Each row comes from the steps of one walk. Every step used is in the known rows, and no mark comes twice. Write the walk behind each row, first mark first.
Known rows:
B/F/J/S/W: [ 3.71 -2.11  0.90 -2.33 -2.15 -1.90 -0.15 -1.68 -1.07 -0.15  3.11 -1.82
 -0.02  0.61 -0.44  2.16  0.37 -2.01  2.13  0.50 -2.46]
F/W: [-0.97  1.91  4.69  0.58 -0.21 -2.21  2.49 -0.20  2.46  2.94  0.25 -1.33
  2.50  2.11 -0.90  0.14 -0.13 -1.20  0.87 -0.72  3.62]
F/J: [-0.04  0.05  5.24  0.00 -3.60 -3.56  4.61  1.54  0.45  2.48 -0.88 -2.71
  1.51  1.72  0.97  0.14  2.31 -0.94  3.08 -2.07 -0.25]
W/Z: [-1.89  0.47  1.22  0.02 -0.54  0.75  0.67  2.72  0.70  3.02 -0.37  0.68
 -0.73  0.96 -0.68 -2.03  1.90 -0.28  0.04 -2.90  1.39]
X/S/W/Z: [-2.72  1.41 -2.04 -1.00  0.29  4.12 -4.69  0.78 -1.27  0.37  0.78  2.32
 -3.89  0.09 -0.25 -3.44  1.80 -1.47 -2.38 -0.53 -2.36]
W/Z/X/A: [-0.88  2.57 -2.32 -1.04  2.70  4.29 -0.66  2.17 -0.33  2.01 -2.45  2.13
 -4.80  0.57  1.51 -1.37 -0.70  3.23 -1.35 -2.12 -0.50]
W/F/X: [-2.13  0.86  3.08  2.03  0.37 -1.73  3.28  1.22  2.07 -1.74 -0.47 -1.53
  2.96 -1.56 -0.55  1.62  2.63 -1.07  1.21 -2.63  2.90]
B/F: [ 2.07  0.97  2.63  3.16  1.70 -1.99  2.33  0.89  0.84  0.41 -0.18 -1.37
  0.70  0.28  1.35  2.55  2.13  0.25  1.21 -2.24  1.58]
S/W/Z/B/F/X: [-1.56 -2.72 -0.61  1.55 -2.41 -0.20  0.03  0.07  0.20 -2.26  1.46  0.17
  1.16 -2.32 -0.65  0.91 -1.26 -0.21 -1.22  0.75  0.99]
S/W/Z/B/F: [-0.42 -0.53 -1.83  0.59 -1.19  2.19  1.41  1.16  0.04  0.01  2.95  0.09
 -0.73 -2.01  0.02 -1.26 -1.43  0.96 -1.33  2.70 -0.68]
J/S/W/Z/X: [ 0.75 -0.20 -4.50 -3.57 -0.32  2.47 -6.07 -0.71 -1.37  1.97  0.15  1.88
 -3.49  0.79 -2.72 -2.89 -4.56  2.00  1.36  0.22 -1.04]
F/B: [-0.15  4.57  4.67 -0.12 -2.08 -5.29  4.43  0.33  0.14  1.30 -0.44 -1.08
  1.84  1.62 -1.40  2.48  1.47  1.08  0.44 -0.10  0.87]
F/X/A: [ 0.26  3.10  2.59  3.39  2.04 -1.69  0.69  2.81 -0.56  0.44 -1.78 -0.50
 -1.08  2.16  0.48  4.36  2.11  0.74 -0.09 -2.69  0.68]
B/F/W/Z/X: [-1.96 -3.07  0.24 -2.50  0.76  1.97  0.15 -3.17  3.39 -0.26 -1.20  1.60
  0.58 -1.21  1.14 -1.23 -1.64 -0.60 -1.40 -2.42  4.57]
J/S/W/Z/B/F: [ 2.58 -1.85 -5.54 -1.06 -0.18  1.66 -1.33  1.01 -1.08 -0.01  2.89  0.11
 -1.01 -0.99 -1.86 -1.24 -3.53  1.56  0.31  3.80 -1.55]
S/W/A: [-0.39  4.28  3.62 -0.28  0.31  2.22 -0.06 -0.15 -1.83  2.78  0.70  1.33
 -0.54  2.24 -0.33  0.02  0.46 -0.34 -0.16  2.13 -2.81]
S/W: [ 0.06  3.80  3.27  1.57 -0.74 -0.83 -0.62  0.75 -0.39  2.99  2.43 -0.92
 -1.02  1.45 -1.31  0.52  0.05 -0.04  0.61 -0.06 -0.67]
J/F: [ 3.68  0.39  1.58  2.76  3.12 -2.82  1.66  0.34 -0.46  2.61  0.93 -0.45
  2.22  1.09 -0.80  3.12  2.41  1.72 -0.07 -1.54  0.55]
J/F/X: [ 2.54 -1.92  2.57  3.93  2.09 -5.18  0.33 -0.68 -0.23  0.48 -0.26 -0.40
  3.90  0.87 -1.41  5.46  2.60  0.57 -0.29 -3.31  2.09]
W/F/J: [-1.76  0.04  4.33 -1.55 -2.60 -0.57  7.26  1.27  2.01 -0.07  0.93 -2.60
  2.39 -1.55  1.28 -1.29  3.63 -1.67  2.07 -1.16 -0.42]
Z/X/S: [ 0.55  2.06 -2.49  1.87  2.47 -0.27 -2.55  0.66 -0.84 -0.93 -5.43 -0.56
 -2.17  0.27  2.13 -1.46 -1.83  2.93  2.49 -0.96 -0.20]
J/F/W: [ 1.94 -0.57  3.04  0.83  2.71 -2.76  2.11 -2.38  1.70  2.76  2.01 -0.12
  4.26  1.35 -1.53  2.41  1.23 -0.57 -1.63 -0.53  2.92]
Z/B/F/X: [ 1.53 -1.54  0.89  5.26 -0.46 -4.76  3.67  1.66  0.82 -2.56 -2.37 -2.98
  3.59 -0.99  1.00  3.80 -1.29  1.92  2.61  0.47  2.73]
F/W/A: [-1.41  2.21  4.94 -1.46  0.76  0.65  2.80 -1.10  1.25  2.88 -1.34  1.04
  2.88  2.81  0.27 -0.47  0.23 -1.44  0.00  1.44  1.67]
J/S/W: [ 3.11  2.62 -0.75 -0.16  0.11 -1.32 -3.24  0.73 -1.50  2.80  2.42 -1.02
 -1.53  2.47 -3.15  0.69 -2.07  0.61  2.57  1.33 -1.45]
Z/B/F: [ 2.58  0.67 -0.15  4.46  0.73 -2.66  4.99  2.63  0.34 -0.14 -0.85 -2.97
  1.91 -0.79  1.54  1.50 -1.57  3.18  2.39  2.32  1.10]

Write each row's walk:
[-0.69 -3.67 -4.07 -2.64  4.00  2.55 -3.68 -3.99  0.99 -0.98 -2.10  3.28
  0.62 -0.98  0.43 -2.35 -0.67  0.42 -3.65 -1.16  1.58]
J/F/W/Z/X/S
[ 0.91 -0.22  1.39  2.11  0.29 -2.47  5.58 -0.06  2.76 -0.04  0.07 -2.69
  3.89 -0.63  0.86  0.88 -2.67  0.97  1.04  3.06  3.64]
Z/B/F/W
[-2.40 -2.94 -1.47  0.56  0.70  2.25 -5.46 -1.71 -0.68 -4.37  0.08  2.38
 -1.71 -1.87  0.64  0.84  3.28 -3.55 -3.59 -3.02 -0.36]
B/F/X/S/W/Z
[ 3.33 -1.79  1.29 -4.11 -1.30  0.90  0.44 -2.64 -2.22 -0.19  1.57  0.48
  0.52  1.50  0.94  1.62  0.73 -2.43  1.29  2.48 -4.37]
B/F/J/S/W/A
[ 0.17  3.16 -2.33  0.84  1.50  1.51 -4.95 -0.95 -1.43 -0.90 -2.00  0.15
 -3.54 -0.01  1.00 -1.68 -2.72  2.01  0.99  0.56 -2.19]
Z/X/S/W
[ 2.20 -5.57 -3.62 -2.51 -3.15 -1.21  3.75  1.78 -0.34 -0.47 -0.53 -1.69
  1.45 -0.56  0.60 -1.59 -1.34  0.62  2.86  1.92 -0.78]
W/Z/B/F/J/S
[ 2.35 -0.16  1.41 -2.82 -3.78 -2.47 -0.75 -0.20 -1.54  2.40  2.32 -1.93
 -0.35  2.32 -1.85  0.28 -0.83 -1.33  3.34  0.95 -2.85]
F/J/S/W
[ 1.11 -4.46 -0.89 -4.95 -3.12  1.30 -1.37 -1.46 -0.76  0.12  3.58  0.69
 -1.06 -0.04 -0.57 -0.52  1.39 -3.35 -0.22 -0.81 -2.26]
B/F/J/S/W/Z
[ 0.53 -0.21  3.94  0.95  1.34 -1.97  2.89 -1.58  3.05  0.46  0.73 -0.91
  2.93  0.42  0.56  2.06  1.01 -1.93 -0.17 -1.39  4.03]
B/F/W
[-2.46  1.72  1.55 -1.17 -1.61  2.42 -1.78  0.91 -0.21  3.26  2.74  1.52
 -2.18  0.74 -1.71 -2.11  1.25 -1.10 -1.57 -1.25 -0.63]
S/W/Z
[ 0.63  4.59  0.27 -4.41 -1.13 -1.45  1.91 -1.57 -0.23 -1.34  4.54 -0.15
  0.90 -0.83 -4.09  0.86 -0.02  0.15 -0.29  3.77 -1.84]
J/S/W/F/B
[ 1.26 -1.94  4.63  0.50 -2.09 -2.99  5.11 -0.16  0.98 -0.05 -0.22 -2.33
  1.89  0.07  2.66  2.13  3.37 -1.69  2.00 -2.41  0.16]
B/F/J
[-1.19 -0.57 -1.16 -2.70  3.69  4.92  0.43 -1.81  2.37 -0.42 -0.78  2.72
 -2.59 -0.62  2.34 -0.10 -0.75  0.17 -3.83 -1.76  2.37]
B/F/W/Z/X/A
[ 0.22 -0.55  0.19  3.02  1.59 -0.96 -4.21 -1.87 -0.88 -4.67 -0.32  0.20
 -0.45 -1.02  1.22  3.53  2.30 -2.60 -1.24 -1.69 -0.62]
B/F/X/S/W
[-2.88 -0.59  0.25 -0.96 -2.33  0.23  3.54  1.77  2.45  2.57 -0.21 -0.45
  2.47  0.20 -1.17 -3.58 -2.95  0.47 -0.10  2.46  3.32]
F/W/Z/B
[-0.18  3.71 -0.20  1.66  1.05  0.88 -3.51  0.54 -1.55  0.27  0.42 -0.28
 -2.66  0.80  0.09 -0.78  0.76 -0.27 -0.23  0.62 -2.55]
X/S/W
[ 0.77 -0.74 -2.38  4.25  0.32 -1.59 -1.50 -0.13 -1.18 -5.16 -0.99 -1.56
  0.66 -2.14  1.27  2.18 -1.48  0.31  0.11  2.52 -1.19]
Z/B/F/X/S/W
[ 2.75  1.99  3.21  0.14  0.61 -5.67  4.17 -1.82 -0.53  0.96  1.48  0.43
  3.57  0.96 -2.03  4.93  2.86  1.73 -1.78  0.13  0.36]
J/F/B
[-1.99 -0.14 -4.25 -0.74  1.60  2.99 -3.60  0.92 -0.50 -0.56 -5.02  1.76
 -3.31 -0.46  1.65 -4.11 -0.76  1.82  0.24 -2.10 -0.06]
W/Z/X/S
[-1.93  3.71 -1.05  0.23  2.28  3.73 -0.56  0.14 -0.11 -2.25  2.29 -0.13
 -1.78 -2.34  0.28 -2.29  2.09 -1.15 -1.27  1.59 -2.86]
X/S/W/F
[-3.60 -1.17 -2.57 -2.92  1.27  3.00 -3.26 -1.81  1.63 -0.47 -3.95  2.05
 -1.35 -0.29  1.10 -4.65 -1.95 -0.31 -1.11 -1.24  2.40]
F/W/Z/X/S
[-3.10 -1.00 -3.74  1.05 -1.90  1.08 -3.36  1.45 -1.43 -2.53 -1.26  0.64
 -0.86 -1.21 -0.60 -2.43 -1.79  0.12 -0.93  1.87 -1.08]
F/X/S/W/Z/B
[-1.22  1.54  0.69  2.55  0.05 -1.27 -4.72 -0.33 -1.32 -2.03 -1.09 -0.15
 -0.88  0.60 -0.36  1.48  1.01 -1.61 -0.10 -1.29 -0.87]
F/X/S/W
[ 0.45 -2.65 -2.91 -4.34 -5.75  0.04  0.66  1.55 -1.62  1.92  1.92 -1.21
 -0.45  0.54 -2.14 -3.63 -3.51  0.46  2.34  4.14 -3.27]
F/J/S/W/Z/B
[ 1.78 -0.97 -0.52  3.01  2.83 -1.79 -4.99 -2.49 -2.08 -2.27  0.77  0.94
  0.88 -0.16 -1.06  3.88  2.31 -0.92 -2.62 -1.13 -1.61]
J/F/X/S/W
[-2.38  1.15 -0.60 -1.93 -1.27  3.04 -3.33 -0.79  0.10  2.02  0.20  1.60
 -2.92 -0.30 -0.88 -2.93 -2.52  1.18 -0.47 -1.41 -0.14]
S/W/Z/X
[-1.11 -3.92 -0.93  2.52 -1.21 -1.62  2.43  1.72  0.90 -2.25 -1.92 -0.64
  2.57 -1.89  0.53  1.27 -0.36  0.71  0.34 -0.80  2.85]
W/Z/B/F/X
[-2.14 -3.14 -3.16 -2.43  2.76  3.60 -2.49 -3.43  2.05 -3.14 -3.19  2.40
 -0.90 -1.76  2.63 -2.78 -0.75 -1.13 -2.27 -1.73  2.74]
B/F/W/Z/X/S
[-1.24 -3.40  0.37 -2.12 -5.31  1.01  3.93  0.13  0.07 -0.39  2.78 -1.03
  0.44 -2.19  1.12 -1.96 -0.25 -0.99 -0.55  2.30 -1.93]
S/W/Z/B/F/J
[-0.68  4.13  0.23 -0.30  2.19  3.86 -3.10 -0.22 -2.91 -0.03 -1.08  1.99
 -2.28  1.68  1.32 -1.33  1.14 -0.82 -1.11  2.76 -4.70]
X/S/W/A
[ 0.02 -1.59 -1.87  1.60 -0.14  0.47  3.89  2.84  0.73 -0.02 -0.43 -0.55
  0.68 -1.65  1.00 -1.15 -0.49  2.02  0.16  1.09  1.27]
W/Z/B/F
[ 1.67  2.26 -5.95 -3.81  2.58  5.28 -5.82  0.47 -2.16  1.81  0.86  2.88
 -6.81  1.25 -1.40 -1.44 -3.77  2.84 -1.03  0.86 -3.16]
J/S/W/Z/X/A
[-1.20 -4.14 -4.46  2.77  0.55 -0.01 -0.36  1.72 -0.23 -5.01 -3.92  0.09
  0.91 -2.49  2.17 -0.05  0.47  0.30 -0.59 -0.18  1.24]
W/Z/B/F/X/S
